Known rows, with every step that occurs:
nide-remul-mitem-zilo-lilov-kufez: [49.3,-11.8,66.3,-4.2,38.8,1.1,-29.1,32.3,7.1,-0.4,-3.1,24.7,1.9,19.0,14.4,1.3,-15.9,-38.0,-3.3,-33.6,-10.0,-41.6,7.2,32.2,-5.1,-16.3,40.4,11.9,-38.6,29.3]
lilov-zilo-mitem-remul-nide: [27.8,27.5,65.1,-5.8,37.8,-25.6,-24.2,53.8,-6.6,20.7,-15.0,-13.5,-8.1,-7.3,2.4,18.2,0.0,-19.2,-12.3,-22.0,-12.0,-12.7,-1.0,39.5,1.1,-21.5,46.2,7.5,-32.0,14.3]
bopabu-nedoz-lilov: [10.5,7.7,-6.5,3.0,29.1,-16.3,-14.7,-6.3,13.1,-9.4,-4.4,-9.7,-3.0,7.2,1.6,19.1,-38.8,-11.9,-10.6,-12.7,0.6,0.0,9.5,3.3,1.2,9.7,-42.1,9.7,-26.5,-11.1]
mitem-zilo-lilov-kufez: [16.9,4.2,10.8,-7.7,36.1,-15.9,-14.3,16.7,1.2,-7.8,11.1,14.1,-4.1,-3.4,10.9,14.0,3.0,-1.9,8.0,-36.8,-7.7,-23.9,9.5,42.2,-18.4,-31.4,10.6,6.8,-38.3,4.5]
bopabu-nedoz-lilov-zilo: [26.9,8.9,-20.5,-2.8,44.7,-25.3,-23.2,-16.6,7.6,-18.6,4.8,-27.2,-8.1,7.7,12.2,20.4,-18.7,1.0,-4.4,-17.8,-6.6,5.0,4.4,9.8,9.3,-6.5,-43.9,2.9,-25.2,-6.5]
kufez-lilov-zilo-mitem: [26.3,33.1,9.4,2.1,47.9,-15.9,-29.6,18.4,8.9,18.9,-6.0,-6.3,2.8,-16.8,-14.2,-1.9,5.4,2.5,18.8,-25.3,-19.6,-17.1,1.8,39.9,19.9,-12.9,1.4,-3.6,-18.7,-7.8]
lilov-nedoz: [33.4,9.6,11.7,-3.4,29.3,-18.1,-23.3,12.4,-0.7,15.3,-7.2,-1.4,-12.7,4.5,-3.9,16.5,-22.7,-28.8,-8.0,-38.4,-16.0,-25.7,10.3,16.0,-14.9,13.8,-7.4,-4.5,-26.8,-11.9]
nedoz-lilov: [16.4,6.4,6.0,14.3,18.8,-29.9,-5.6,13.0,11.1,-4.5,-12.3,2.7,1.3,6.4,-0.5,-3.0,-21.1,-14.8,-1.4,-18.5,-6.4,11.0,13.3,14.7,7.6,8.0,-9.3,31.1,-24.9,-13.1]
mitem-zilo-lilov: [10.5,4.8,38.5,-5.8,26.3,-10.2,-10.0,32.0,8.1,-1.2,-6.9,15.2,5.1,-8.5,-4.6,13.6,-4.4,-1.2,0.5,-38.9,-8.8,-22.3,12.9,49.9,-14.5,-26.2,23.1,3.3,-21.7,8.3]
nide-remul: [36.5,10.7,66.3,11.0,28.6,-19.4,-30.7,31.8,1.5,4.8,-38.6,4.4,4.0,9.4,-4.4,-7.5,-31.6,-48.6,-11.3,-26.2,-18.2,-19.0,8.6,20.6,9.2,26.2,26.1,14.5,-25.0,7.2]
zilo-lilov-nedoz-bopabu: [21.5,2.3,-22.3,-1.8,35.4,-21.9,-25.0,-19.1,-19.3,31.7,5.4,9.3,-5.6,5.1,1.6,7.1,-25.5,0.0,0.9,-27.8,-6.5,-21.4,13.8,15.9,-10.6,-15.0,-48.4,10.0,-19.1,-7.6]
nide-remul-mitem-zilo-lilov-nedoz-bopabu-kufez: [46.3,-25.7,46.4,-18.1,51.2,-8.2,-33.1,4.0,-3.6,9.9,10.7,14.3,-3.9,17.9,16.1,14.4,-38.3,-38.7,1.4,-31.3,-2.4,-36.7,1.6,16.7,-7.9,-18.5,-5.5,1.5,-42.4,27.9]
nide-remul-mitem-zilo-lilov-kufez-bopabu-nedoz: [48.7,-10.7,43.7,-13.9,54.4,28.2,-30.4,-2.9,15.4,13.7,11.2,17.3,0.9,19.5,12.8,18.5,-37.6,-37.3,2.7,-29.6,-2.6,-53.4,1.6,23.6,-5.6,-10.8,-0.1,-12.7,-30.6,26.1]
bopabu-nedoz: [16.1,16.0,18.4,-0.7,25.7,-7.3,-19.7,7.8,10.4,-4.2,-16.6,-9.1,-6.2,0.2,-6.9,22.8,-40.2,-20.8,-16.7,-24.5,-8.3,-17.8,8.2,14.0,-6.7,23.4,-25.6,-4.0,-29.4,-10.2]
kufez-lilov: [18.5,14.9,11.8,3.3,28.3,-3.9,-10.1,11.5,20.1,15.8,-18.7,-2.6,5.9,-5.8,-21.1,-2.2,-24.9,-26.6,10.9,-29.7,-14.4,-17.6,2.1,25.9,7.1,20.9,-10.4,1.3,-16.1,-22.4]
kufez-lilov-nedoz-bopabu: [28.9,-2.7,-23.2,-2.6,42.9,-14.6,-15.6,-23.2,0.2,33.4,4.2,-9.5,-1.7,-0.4,-13.5,5.3,-36.0,-23.7,13.1,-31.9,-15.7,-26.2,-4.2,2.4,3.6,9.7,-53.8,-5.7,-25.6,-24.9]
nedoz-bopabu-kufez-lilov-zilo-mitem-remul: [10.3,18.5,-12.3,-7.4,55.3,-33.1,-24.4,-2.5,-12.1,22.1,16.3,-18.2,-9.8,-17.3,5.6,4.8,-19.9,-2.6,22.2,-7.2,0.4,2.4,-13.2,10.2,13.3,-16.1,-36.6,1.5,-43.6,-13.8]
bopabu-kufez-lilov: [11.6,14.0,-9.0,-10.0,40.5,-7.1,-12.9,-4.0,19.4,0.7,-6.3,-7.7,-4.0,-3.2,-8.3,12.0,-31.9,-29.1,20.9,-18.9,-1.6,-2.8,-4.6,21.6,3.4,26.5,-34.3,0.1,-31.3,-24.5]
zilo-lilov-kufez-bopabu-nedoz: [17.9,19.6,-42.7,-5.2,48.7,15.9,-25.8,-36.7,2.3,23.3,18.7,9.4,-9.1,8.8,8.2,20.2,-29.5,-2.5,11.8,-18.9,2.2,-27.4,8.5,23.1,-12.5,-2.1,-62.6,-1.6,-20.9,-13.7]
nide-remul-mitem: [54.1,-2.1,89.1,8.9,20.0,-3.2,-28.5,43.5,14.1,6.9,-33.0,15.0,3.4,19.2,-3.5,-10.9,-35.4,-58.4,-15.5,-29.5,-15.3,-30.5,10.7,21.5,6.6,28.4,44.1,17.9,-28.0,14.0]
nedoz-lilov-zilo-mitem-povid: [15.5,18.8,6.6,10.3,31.8,-36.0,-18.7,32.1,-9.7,1.8,-0.6,-3.3,-10.9,-12.1,14.1,4.3,16.7,14.6,3.4,-6.9,-14.5,13.0,12.9,27.1,15.9,-27.2,25.3,20.4,-32.3,5.3]
bopabu-kufez: [15.1,16.3,12.3,-3.1,28.7,-21.9,-18.3,12.2,7.7,-14.7,-12.5,-2.2,-11.9,-0.2,1.4,12.8,-29.1,-28.9,4.9,-21.7,-0.9,2.4,3.5,22.3,-8.9,24.1,-15.9,13.9,-41.5,-19.3]

Rows:
[18.8,30.4,-9.6,-11.4,58.0,-15.8,-30.9,0.8,8.6,1.6,3.8,-12.5,-7.2,-13.7,-1.6,10.0,-4.4,-1.4,27.8,-15.6,-5.0,-2.6,-4.5,33.6,14.4,-5.8,-26.2,-4.1,-33.8,-12.4]
bopabu-kufez-lilov-zilo-mitem
[41.6,-9.6,81.2,-1.2,11.5,-4.9,-5.7,56.7,26.4,-11.3,-9.7,16.4,-0.2,0.2,-7.5,11.4,-17.1,-33.0,-11.4,-48.7,-13.2,-31.2,10.3,38.9,-13.9,-0.4,52.8,4.1,-40.0,9.6]
remul-mitem-zilo
[29.0,8.2,-38.0,12.8,38.1,-17.4,-9.2,-24.8,9.5,8.5,16.5,5.9,-7.2,11.7,9.9,-0.6,-22.2,-18.0,18.8,-17.0,-1.2,2.3,5.5,7.0,5.3,5.2,-41.5,23.9,-34.9,-22.8]
nedoz-lilov-kufez-bopabu
[28.0,6.2,-9.0,-8.8,41.3,-1.0,-16.1,-2.8,10.8,28.7,-3.9,-9.0,-3.9,0.4,-15.0,12.2,-25.3,-28.7,10.9,-35.0,-13.5,-32.3,-0.3,16.3,-1.7,15.8,-27.0,-16.0,-15.5,-20.1]
kufez-lilov-nedoz
[23.2,20.6,-31.8,3.0,40.0,4.6,-20.1,-22.0,0.3,27.7,12.3,18.8,-6.4,6.3,4.6,4.0,-16.3,-5.7,19.1,-23.1,-2.0,-21.0,11.6,33.7,-9.5,-4.2,-35.1,12.0,-18.6,-15.6]
zilo-lilov-kufez-bopabu
[9.9,11.3,-20.3,-2.4,48.6,-30.3,-22.5,-2.9,-14.1,13.9,11.5,-10.4,-12.1,-22.8,7.3,8.7,-12.1,2.5,23.7,-3.4,-9.2,4.2,-8.4,14.0,18.2,-11.6,-29.9,6.0,-50.6,-13.6]
nedoz-bopabu-kufez-lilov-zilo-mitem-povid
[35.0,-1.7,-2.5,2.4,30.9,-35.5,-22.8,-9.0,-13.3,19.7,0.6,-4.4,-11.1,2.8,-0.8,8.3,-34.7,-23.1,-6.9,-34.0,-14.9,-19.2,4.9,1.5,-7.3,7.5,-38.4,6.9,-37.9,-16.8]
lilov-nedoz-bopabu
[30.1,3.5,-32.6,-6.4,53.3,-38.1,-22.8,-31.4,-0.1,-2.0,10.3,-23.9,-7.8,-5.2,2.4,0.3,-27.7,-11.0,26.7,-20.5,-9.0,6.4,-11.8,11.2,17.6,3.1,-65.7,6.6,-40.1,-27.6]
nedoz-bopabu-kufez-lilov-zilo
[31.0,17.3,-27.5,-2.0,45.4,4.9,-22.2,-29.4,11.0,10.2,13.6,-3.0,-13.9,7.0,6.3,22.4,-39.9,-24.7,6.6,-24.0,-5.6,-26.9,-0.9,8.9,-9.6,21.0,-53.5,-8.8,-39.9,-24.0]
lilov-kufez-bopabu-nedoz
[20.6,15.5,36.8,0.4,38.2,-33.0,-14.8,34.4,-1.8,13.6,-3.6,-13.6,-4.7,1.7,9.6,13.3,-2.5,-10.8,-5.2,-8.9,-2.3,9.2,1.5,22.8,10.3,-31.5,22.7,24.9,-29.6,14.0]
nedoz-lilov-zilo-mitem-remul-nide
[16.3,2.1,-37.8,-11.1,44.0,-22.3,-27.7,-30.5,-17.8,21.3,15.4,5.3,-13.8,5.2,10.0,16.5,-30.8,-1.7,10.0,-20.8,3.7,-11.0,8.0,13.7,-13.9,-11.9,-68.7,9.4,-29.4,-10.4]
zilo-lilov-nedoz-bopabu-kufez
[31.6,37.3,32.6,7.4,36.7,-34.9,-36.0,35.1,-4.1,1.8,-11.6,-2.3,-6.1,-14.5,-1.8,1.3,11.9,8.3,0.3,-26.6,-20.3,-7.7,9.7,44.7,10.2,-16.7,22.9,9.6,-30.1,4.0]
lilov-zilo-mitem
[15.6,6.6,-34.4,-0.4,39.7,-20.1,-18.6,-24.0,5.9,-14.8,13.8,-11.0,-11.8,14.2,17.8,19.8,-33.0,-9.5,-3.5,-9.7,1.5,-1.1,3.8,-6.6,-1.8,5.8,-57.1,12.2,-44.5,-16.7]
bopabu-nedoz-lilov-kufez
[17.6,10.9,-17.9,4.1,38.3,6.5,-7.3,-29.3,20.7,15.7,4.7,-3.1,-2.3,4.3,-6.7,19.4,-49.8,-15.2,4.2,-18.3,2.7,-6.7,7.3,7.3,5.0,17.3,-58.9,-2.6,-14.5,-18.2]
kufez-bopabu-nedoz-lilov
[36.7,-6.6,13.8,-15.5,41.6,27.9,-14.0,-2.4,21.7,9.7,25.9,19.1,-4.3,8.7,8.2,29.6,-25.8,-12.9,4.0,-37.4,1.9,-47.2,5.8,32.9,-20.4,-20.5,-13.3,-11.1,-32.9,8.2]
remul-mitem-zilo-lilov-kufez-bopabu-nedoz
[17.1,19.5,-19.4,3.1,31.8,-14.3,-24.7,-0.7,-5.2,7.8,1.9,14.5,-8.9,7.3,9.9,0.1,-6.5,-2.8,7.3,-22.4,-5.5,-15.0,13.1,30.8,-12.5,-7.5,-18.7,22.7,-29.7,-10.9]
zilo-lilov-kufez
[16.4,5.2,-12.3,-16.3,50.5,11.6,-16.0,-17.5,10.3,6.6,25.1,7.0,-4.9,-3.4,9.6,31.7,-20.0,0.4,11.6,-33.6,-0.9,-35.5,3.9,33.1,-18.4,-26.7,-32.8,-16.7,-30.7,0.7]
mitem-zilo-lilov-kufez-bopabu-nedoz
[23.6,16.9,5.5,0.6,34.2,15.6,-14.9,-13.7,20.3,21.1,-5.4,-1.6,-3.0,-1.2,-14.2,24.0,-50.3,-23.4,-1.5,-26.7,-5.2,-24.8,6.2,20.2,-2.8,28.4,-43.3,-15.7,-16.8,-18.5]
kufez-bopabu-nedoz
[54.3,-11.5,55.1,-4.7,45.4,17.3,-26.2,14.0,15.4,16.5,4.5,27.3,3.8,18.0,10.1,3.5,-25.9,-41.4,8.0,-34.2,-6.7,-48.6,5.4,34.0,-3.7,-11.1,24.1,2.2,-28.8,24.0]
nide-remul-mitem-zilo-lilov-kufez-bopabu
[44.5,-8.8,88.0,8.0,14.0,4.4,-21.0,61.2,1.7,11.3,-32.6,17.2,-3.9,11.0,2.8,0.3,-29.9,-58.3,-19.3,-20.4,-19.7,-29.1,9.3,20.3,2.3,28.6,71.6,13.2,-32.7,17.1]
nide-remul-mitem-povid
[14.7,12.8,24.5,-11.6,48.3,-16.6,-18.9,13.6,1.3,9.9,3.1,-26.1,-8.6,2.6,13.4,35.2,-24.3,-9.7,-16.4,-4.4,4.2,-1.0,-3.5,8.9,5.5,-26.4,-10.4,3.8,-31.7,14.0]
bopabu-nedoz-lilov-zilo-mitem-remul-nide
[28.4,-2.4,-19.9,-8.5,41.8,-36.2,-26.2,-24.0,-12.7,8.0,10.4,-9.7,-18.9,4.9,8.1,18.1,-40.1,-24.7,4.2,-25.9,-5.6,-8.9,-1.4,-2.9,-10.5,10.4,-61.1,4.7,-47.7,-20.7]
lilov-nedoz-bopabu-kufez
[33.8,-22.4,18.5,-20.6,38.1,-7.1,-15.2,2.1,3.8,4.7,25.6,16.9,-8.8,7.8,13.2,25.1,-25.3,-14.0,4.1,-38.6,3.1,-30.6,5.2,23.0,-21.5,-28.9,-18.1,1.7,-42.3,10.6]
remul-mitem-zilo-lilov-nedoz-bopabu-kufez
[13.1,26.2,13.4,6.8,36.5,-38.5,-20.1,33.1,-7.3,10.9,4.3,-11.0,-8.5,-6.9,11.0,0.2,8.5,8.4,1.5,-9.9,-4.9,11.1,7.2,23.2,12.6,-31.7,18.3,17.0,-25.9,4.7]
nedoz-lilov-zilo-mitem-remul
[5.7,27.4,88.8,1.3,19.3,-9.4,-10.1,67.8,0.3,34.2,-24.3,7.9,-3.9,-9.8,-8.7,17.3,-25.7,-35.1,-22.8,-13.2,-2.0,-18.4,2.9,29.1,-8.0,-2.5,50.9,17.0,-35.5,14.2]
zilo-mitem-remul-nide
[20.5,17.1,14.2,-8.6,55.6,7.4,-13.7,-6.8,9.9,35.5,10.2,-18.0,-3.6,1.4,1.8,36.4,-37.7,-16.1,-0.7,-6.7,7.3,-10.8,-4.6,13.3,7.4,-17.2,-28.6,-7.2,-18.0,7.2]
kufez-bopabu-nedoz-lilov-zilo-mitem-remul-nide
